Every row comes from one small tree of marks. Brackets hold a mark, then the marks that hang from it, in the order of their numbers. Every link used is in the known rows. Which tree was each row made from?
Known rows
{z527 z656}: [ 21,  21,  -9, -12,  40, -16,  11,   4, -32,  10, -30, -14,  -5, -34,  26,
 -19,  29, -19,  -9,  -1]
{z539 z414 z656 z795}: [ -7,   6, -13,  16,  24,  22, -19,  -1, -27,  16,   1, -12, -37, -40, -13,
 -41,   2,  41,  26,  13]
{z672 {z795 {z539 z656} {z987 z414 z714}}}: [ -9,   3,  24, -21, -19,  16,   0, -29,  43, -16, -20, -15,  54,   9,   1,
  49, -45, -36, -18, -20]
{z527 {z656 {z539 z795}}}: [ 41,  25, -11,  24,  40, -40,   1,   9,  -7,   7, -35, -14, -29, -49,  25,
 -47,  -2, -13,   5,  32]
{z795 {z539 z414 {z656 z527}} z672 {z987 z714}}: [-39,  -7,  12,  -8,  -4,  16,   5, -46,   7, -43,  25,  -8,   0,  -5, -14,
  18,  14,  -1,  21,  23]
{z527 {z656 {z539 z414 z795}}}: [ 21,  38,  -6,  31,  37, -35, -11,  -6, -14,   4,  -2, -23, -42, -59,   8,
 -44,   5,  18,  16,  41]
{z714 {z987 z414 {z795 z672}}}: [ 24,   3,   9, -10, -55,  30,   1,  28,  34,  58, -18,  33,  36,  68,  33,
  55,  -4,   3, -54, -56]
{z656 {z539 z795}}: [ 27,   2, -26,   5,  15, -23,   2,  23, -11,  -2, -22,  -5, -30, -14,   6,
 -39,  -9, -15,   5,  16]
{z539 z795}: [ 20, -13, -13,  -6,   8,  -4,  -6,  37, -34,  27, -27,   8, -14,   0,  -6,
 -24,  -6, -12,  10, -10]
{z795 z987}: [ 23,  -7,   1, -13,   6, -22,  24,   0, -25,  -1,  -2,  11,   8,  -4, -13,
   6, -12, -36, -15, -36]
{z672 {z795 {z987 z414}}}: [ 12,   0,   9, -29, -17, -21,   4,  14,  19,  25, -13,   6,  52,  27,  -5,
  31, -30, -19, -19, -48]
{z714 z987}: [ 13,  -8, -17, -21,   5,  23,  10,   4, -29,   6, -13,  19,  14,  12, -11,
  10, -16, -14, -36, -48]
{z656 z527 {z539 z414 {z795 z672 z987}}}: [  1,  -5,  -5,  24,  -3, -45,   1,   7,  -2,  -4,  34,  12, -22,  -1, -20,
 -32,   3,  22,  38,  28]
{z656 z527 {z539 z414 {z795 z672 {z987 z714}}}}: [  6,   1,  -6,   9, -31, -24,  -5, -22,  11,  -6,  29,  21, -25,  10, -26,
 -15, -21,  -8,  51,  21]
{z672 {z795 {z539 z414} {z987 z714}}}: [ -9,  -4,  20, -17, -16,   7, -13, -30,  10, -11,  27,  22,  21,  20, -39,
  37, -43, -44,   1, -45]
{z539 z414 {z656 z527} {z795 z672 z987}}: [-13, -15,   7,  28,  -2, -11,  -6,  -3, -13,  18,  27,  10, -13, -19, -19,
 -45,  12,  49,  41,  26]
{z795 {z539 z414 z656} z672 z987}: [-39, -14,  34,  26,  -1,  -8,   3, -22,  12, -20,  21,  -3,  10, -13, -10,
  -4,   5,  21, -14,   1]
{z987 z414}: [  3,  18, -15, -44,   3,   5,   6,  24,  -1,  -2, -37, -21,  10,   6,  25,
  32,   6,  -8, -21, -14]
{z527 {z656 {z539 z414 {z795 z672 z987}}}}: [ 21,  21,  29,  60,  -3, -66,  -8,  -7,  17,  26,  12,  10, -12, -30,  -2,
 -40, -28,  17,  14,  20]

Write each row's tree
[ 30, -19,  -3, -29, -29,  -4,   3, -25,  -1,  19,  -5,  35,  36,  29, -22,
  15, -44, -66,   7, -72] => {z672 {z795 {z987 z714}}}
[-28, -30,   9,   3,  15, -13,  21,   2,   4, -44,   2, -12,  15,  -5,   6,
 -13,  33,   0,  -3,  25] => {z795 {z539 {z656 z527}} z672 z987}
[-20,   4,  22,  -2,  17, -13,   8,  -4, -12, -29,  32,  -8,   3,  -8, -31,
  27, -15,  -3, -29, -11] => {z795 {z539 z414} z987}
[  1,  -4,  19,  24, -31,  29, -14,  14,  14,  23,  33,  37,   8,  51,   1,
  36,   5,  12, -44, -37] => {z714 {z987 {z795 {z539 z414} z672}}}
[-56,  -7,  -7,  -4,  32,  11,  -4,   6,  -6, -43,  12, -31, -19, -12,  10,
 -16,  69,  42,  16,  45] => {z795 {z539 z414 {z656 z527}} z672}
[  4,  -9, -29,  -7,  39,  18,   3,  18, -39,  -6, -16, -21, -27, -33,   8,
 -51,  36,  21,  33,  39] => {z539 {z656 z527} z795}
[ 10, -10,  23,  16, -57, -12, -19, -15,   3,  42,  10,  53,   3,  23, -32,
   7, -55, -14,  33, -37] => {z539 z414 {z795 z672 {z987 z714}}}
[-14, -25,  -4,  -8,  40,  -3,  16,  -4,  -9, -35,  12, -18,  29, -14,  -9,
 -17,  19,  -3,   5,  15] => {z672 {z795 {z539 {z656 z527}} z987}}
[ -7, -17,  -2,  13,  -3,  46,  10,  10,   6,  -7,   9,  12,  11,  31,  25,
   6,  45,  12, -31,  13] => {z714 {z987 {z795 {z539 {z656 z527}} z672}}}
[-10,   8,  24, -16, -11,  12,   8, -38,  -4, -33,  28,  -1,   0,   0, -33,
  45, -34, -38,  -9, -24] => {z795 {z539 z414} {z987 z714}}
[ 21,  10,  16,  -4, -21, -17,  -7,  25,   2,  34, -25,   4,  17,   8,  -9,
  23, -50,  -7, -15, -20] => {z539 {z795 {z987 z414}}}
[-13,  -2,  20,  38, -20,  47, -11,  -8,  24,  15,  30,  16,   6,  21,  10,
  16,  13,  37, -43, -11] => {z714 {z987 {z795 {z539 z414 z656} z672}}}
[-18,  -3,  23,  -3,   2,  -2,   2,  -4,  33, -11, -14, -22,  51,  -1,   4,
  24, -20,   0, -38, -11] => {z672 {z795 {z539 z656} {z987 z414}}}
[-26,  10, -35, -24,  50,  24,  11, -16, -38, -33,  18, -40, -37, -42,   2,
 -30,  61,  38,  28,  34] => {z539 z414 {z656 z527}}
[  4,  17, -39,  -5,  38, -11,  -4,  12, -28, -27,  17, -24, -54, -23, -12,
 -35,  28,  23,  40,  45] => {z656 z527 {z539 z414 z795}}
[-10,  -2, -28,  11,   8, -28, -17,  25,  -7,  -4,  10,   4, -42,   2,   1,
 -40,  31,  37,  49,  40] => {z656 z527 {z539 z414 {z795 z672}}}
[  3,   4,  24,   3, -48,  30,  -7,  36,  47,  33, -19,  24,  40,  71,  33,
  70,  -3,   0, -72, -34] => {z714 {z987 z414 {z795 z539 z672}}}
[  4, -26,  -6,  24,  -5,  -1, -14,  27,  -3,  33, -36,  20,  -2,  -7,  13,
 -57,   8,  18,  23,   3] => {z539 z656 {z795 z672}}
[ -6,  12,  21,  -7, -46,  44,   0,  -9,  54,   7, -29,  -9,  21,  41,  50,
  56,  10, -24, -22,  -2] => {z987 z414 z714 {z795 {z539 z656} z672}}
[-29,   7,   0, -19,  23,  27,  15, -56, -18, -61,  35, -35,  -8, -35, -22,
  21,   1, -10,  12,  27] => {z795 {z539 z414 {z656 z527}} {z987 z714}}
[ 39,  31, -13, -44, -41,  44,  15,  -8,  20,  31, -26,   0,  10,  41,  36,
  68,  -3, -49, -17, -34] => {z987 z414 z714 z795}
[ 17,   4, -45,  -6,  35, -19,   8,  26, -27, -24, -11, -15, -39, -16,   8,
 -45,  25,  -9,  27,  44] => {z656 z527 {z539 z795}}
[ -6,  -9,  12,   8, -19, -13,   2,  15,  15,  20, -22,  -3,  20,   5,  15,
 -10,   2,  36,  15,  28] => {z539 {z656 z527} {z795 z672 {z987 z414}}}
